Each row comes from the steps of one path. Every step used is in the known rows, and no mark comes twice. Write the path behind each row, first mark first.
Known rows
kazop filot pati fulo: [ 61  24  -5  34 -30 -17  21 -40   0 -57  -3  -4  -9 -73 -52   1 -20 -12
   1   2 -36  24  14]
pati fulo paruv tonus tofaza: [ 25  16 -22   3  36  14 -36 -31 -18 -20  20  -9 -31 -38 -22  36  -1 -38
 -48  20  23  -6 -10]
pati fulo: [ 56   1 -25  16 -14  -6  -2 -52  -7 -30   8   6 -10 -43 -51  14  10 -26
 -10  12   1  -9  11]
tonus paruv fulo: [ 37 -33   1  -1  -7   9 -33 -58   0   8  39  11   8 -20  -5  11  19 -24
   0   5 -27 -40  41]
kazop tonus paruv fulo tofaza: [ 27 -17  14  -1  11  14 -34 -41  16   3  69   1  -9  35  -2 -11  10 -35
  34   7 -47 -22  34]
filot kazop tonus tofaza: [ 25 -21  19  10 -19  19  33 -28  -2 -14   6  21 -18  -2 -14  45   8  -1
   0   8 -39  34   7]
filot kazop tonus paruv: [ 41 -24  14   3  -7  22   3  -6   0 -14  11  56  -7   7 -10  30  18  -1
  33  -5 -73   6  10]
pati fulo paruv tonus: [ 42  25 -34 -10  32  12 -49 -17  -7 -24  13   6 -28 -28 -29  31  27 -39
 -32  15  14 -18 -15]
paruv tonus kazop: [  2 -13  43 -37   9  31 -40 -43   4  -3  -2  37   5 -26 -10  30  45 -39
 -38   6  45 -27  34]
pati fulo paruv tonus tofaza kazop: [ 34   7 -24 -12  42  32 -32 -38 -24 -15   6 -13 -23 -25 -41  30  13 -37
 -68  21  20 -14 -14]
tonus kazop filot pati: [ 28  -4  45   1 -29  -6   7 -52   7 -29 -18  11   8 -70 -19   7  -1 -19
 -16  -4 -28   5  47]
fulo paruv tonus tofaza kazop: [ 12  -6   6 -26  47  40 -43 -29  -8   0  -3 -11 -21  -6 -35  41  35 -28
 -71  10   8 -13  -7]
fulo paruv tonus kazop filot pati: [ 11  21  38 -25  15  13 -40 -18   4 -23 -12  12  -6 -52   4  24  17 -31
 -35  -3 -14  -2  22]
tofaza tonus kazop filot pati: [ 51 -17  60  -6   3   4  13 -47  13  -7 -36  16  -2 -72 -17  -7  13  -7
 -32 -16 -16   8  43]
tofaza kazop filot: [ 45 -15  33 -23 -12  15   5 -71   6 -25   3 -10   3 -35 -58  -4   6 -16
 -14  11 -10  -6  17]
paruv tonus tofaza kazop filot pati: [  6   8  51   4   2  34   6 -39   4 -32 -11  -6  -6 -43 -48  20   5 -13
 -48  -2 -11  28  14]
paruv tonus tofaza kazop filot: [  6 -12  62 -27   9  41  -3 -70   2 -23  18 -10  -4 -29 -39  11  -3 -27
 -44  19  30   7  15]
filot pati fulo paruv: [ 64  28 -60  38   7 -20 -16  -3  -8 -34 -22  -7 -27 -50 -46  30  14 -15
 -27  -5 -62   3  -8]
tonus kazop filot pati fulo: [ 50  11  15  13 -34 -11  16 -57  -9 -44  -8  10   8 -88 -27  -2 -20 -29
 -13   7 -13   6  39]
tonus tofaza kazop filot pati: [ 29  -7  34  20 -15  10  29 -57   2 -33 -17 -23  -3 -54 -55  10 -14  -6
 -37  -2 -42  28  23]
kazop filot pati fulo paruv tonus: [ 42  48 -14  12  14   1 -26  -7  -2 -52   0  -5 -25 -56 -31  19   0 -26
 -21   6 -25  15 -10]
tofaza kazop tonus: [ 52 -11  11 -10  14  28   6 -40  12 -18   3  12 -19   9 -70   6  39  -7
   2 -22 -47   4   6]

Which path is each row?
[ 51   0   2  16  13  -3 -13 -22   0  -3 -30   5  -6 -41 -24  -5  21 -34
 -43  10   5 -10  30] -> filot pati fulo tofaza tonus kazop
[ 14   0  36 -35  36  35 -26 -49  -5 -15  14 -23 -17 -26 -28  18  -1 -28
 -55  21   9  -3  -2] -> fulo paruv tonus tofaza kazop filot
[ 25 -34   2 -16   4  25 -49 -55  -2  18  40 -15  18  22 -16  -6  23 -41
 -15  30 -16 -56  39] -> tonus paruv fulo tofaza kazop
[ 26  12  26   8 -15   5  -4 -31  15 -30 -12 -32   3 -16 -58  -5   4 -21
 -19  16 -40   9  18] -> fulo tofaza kazop filot pati
[ 29 -28  34 -29  -8  21 -33 -74   1   1  58 -25  22   4  -9 -28 -10 -42
  -2  40 -13 -43  42] -> tonus paruv fulo tofaza kazop filot
[ 43 -11  17   9  19  11 -10 -25  14 -19  25  42 -20  -5 -34   1  11 -12
  34 -27 -70   2  15] -> kazop tonus paruv
[ 28  25  31  -4 -16  13  -6 -44  -7 -49  -1  27   6 -75 -18   5  -2 -36
 -23   7  20   4  30] -> paruv tonus kazop filot pati fulo
[ 60  20 -12   4  -7 -17  -7 -40 -15 -40  -9  -4  -6 -84 -13   5 -19 -32
 -24   8 -34  -2  21] -> tonus kazop filot pati fulo paruv
[ -5  -8  34   0  14  25 -20 -41   5 -10  12   8 -16 -24 -28  38  21 -26
 -42   7  31   3  16] -> paruv tonus tofaza
[ 11  -3  18 -46  35  24 -63 -26  -2   2  -3  21  -8 -22   2  38  46 -44
 -49   7  22 -36  17] -> fulo paruv tonus kazop
[ 41 -11   9   0 -21  19  21 -14   7 -20  -2  33 -13   6 -23  41  35   1
  18   3 -47  23   1] -> filot kazop tonus
[ 65  18  12  28   5 -13   7 -28  13 -34  -7 -23 -18 -48 -42 -23 -13 -21
 -14  16 -15  21  10] -> kazop filot pati fulo tofaza tonus
[ 55 -32   6 -15  15  39 -14 -53   3   2  46  19  -2  12 -29  -6  31 -15
  16 -18 -62 -25  29] -> tofaza kazop tonus paruv fulo
[ 36   7 -20  15  -8 -10 -21 -41   0 -25  20 -18  -8 -12 -43   3  -1 -44
  -8  37  14 -15  10] -> pati fulo tofaza
[ 54   2 -13   3  25  22 -19 -31  -5 -24  36  14  -9  19 -51 -26  -4 -39
  23   8 -44 -16   4] -> pati fulo tofaza kazop tonus paruv
[ 37 -20  25  -2  29   4 -27 -28  23   8  -8 -13 -18   0 -36  -1  33 -23
 -30  16  10 -10  11] -> fulo tofaza tonus
[ 34  28 -24  -2  21  12 -45  -4 -14 -22 -21  23 -13 -52 -12  37  34 -38
 -48  -2  -4 -15  10] -> filot pati fulo paruv tonus kazop
[ 46   2  21   9 -20   8  15 -39   9 -35 -25  -6   0 -45 -65   6  12  -4
 -20  -9 -51  14  18] -> tofaza kazop filot pati
[ 25 -30  14  -1   4  21   4 -64  -6  -4  -8 -11  -5 -25 -56  23  12 -18
 -50   7  -5  -7  20] -> tonus tofaza kazop
[ 28 -21  54 -31 -20   2  -2 -82   2 -18  10   9  12 -57 -10   0  -7 -32
 -12  16  15 -16  47] -> tonus kazop filot
[ 32 -13  18  -8  31  29 -28 -22  10  -9  27  15  -9  36 -47 -17  13 -30
  19  -2 -61 -14  15] -> fulo tofaza kazop tonus paruv
[ 27 -12  24  16  12   9  20 -48  12 -20  22   5 -31 -14 -42  18   0  -9
   1 -16 -36  26  13] -> kazop tonus tofaza
[ 42 -33   4  -4 -21  28  -1 -31  -2   1  43  39   3  13  15  28  27  -5
  31   5 -61  -9  27] -> filot kazop tonus paruv fulo
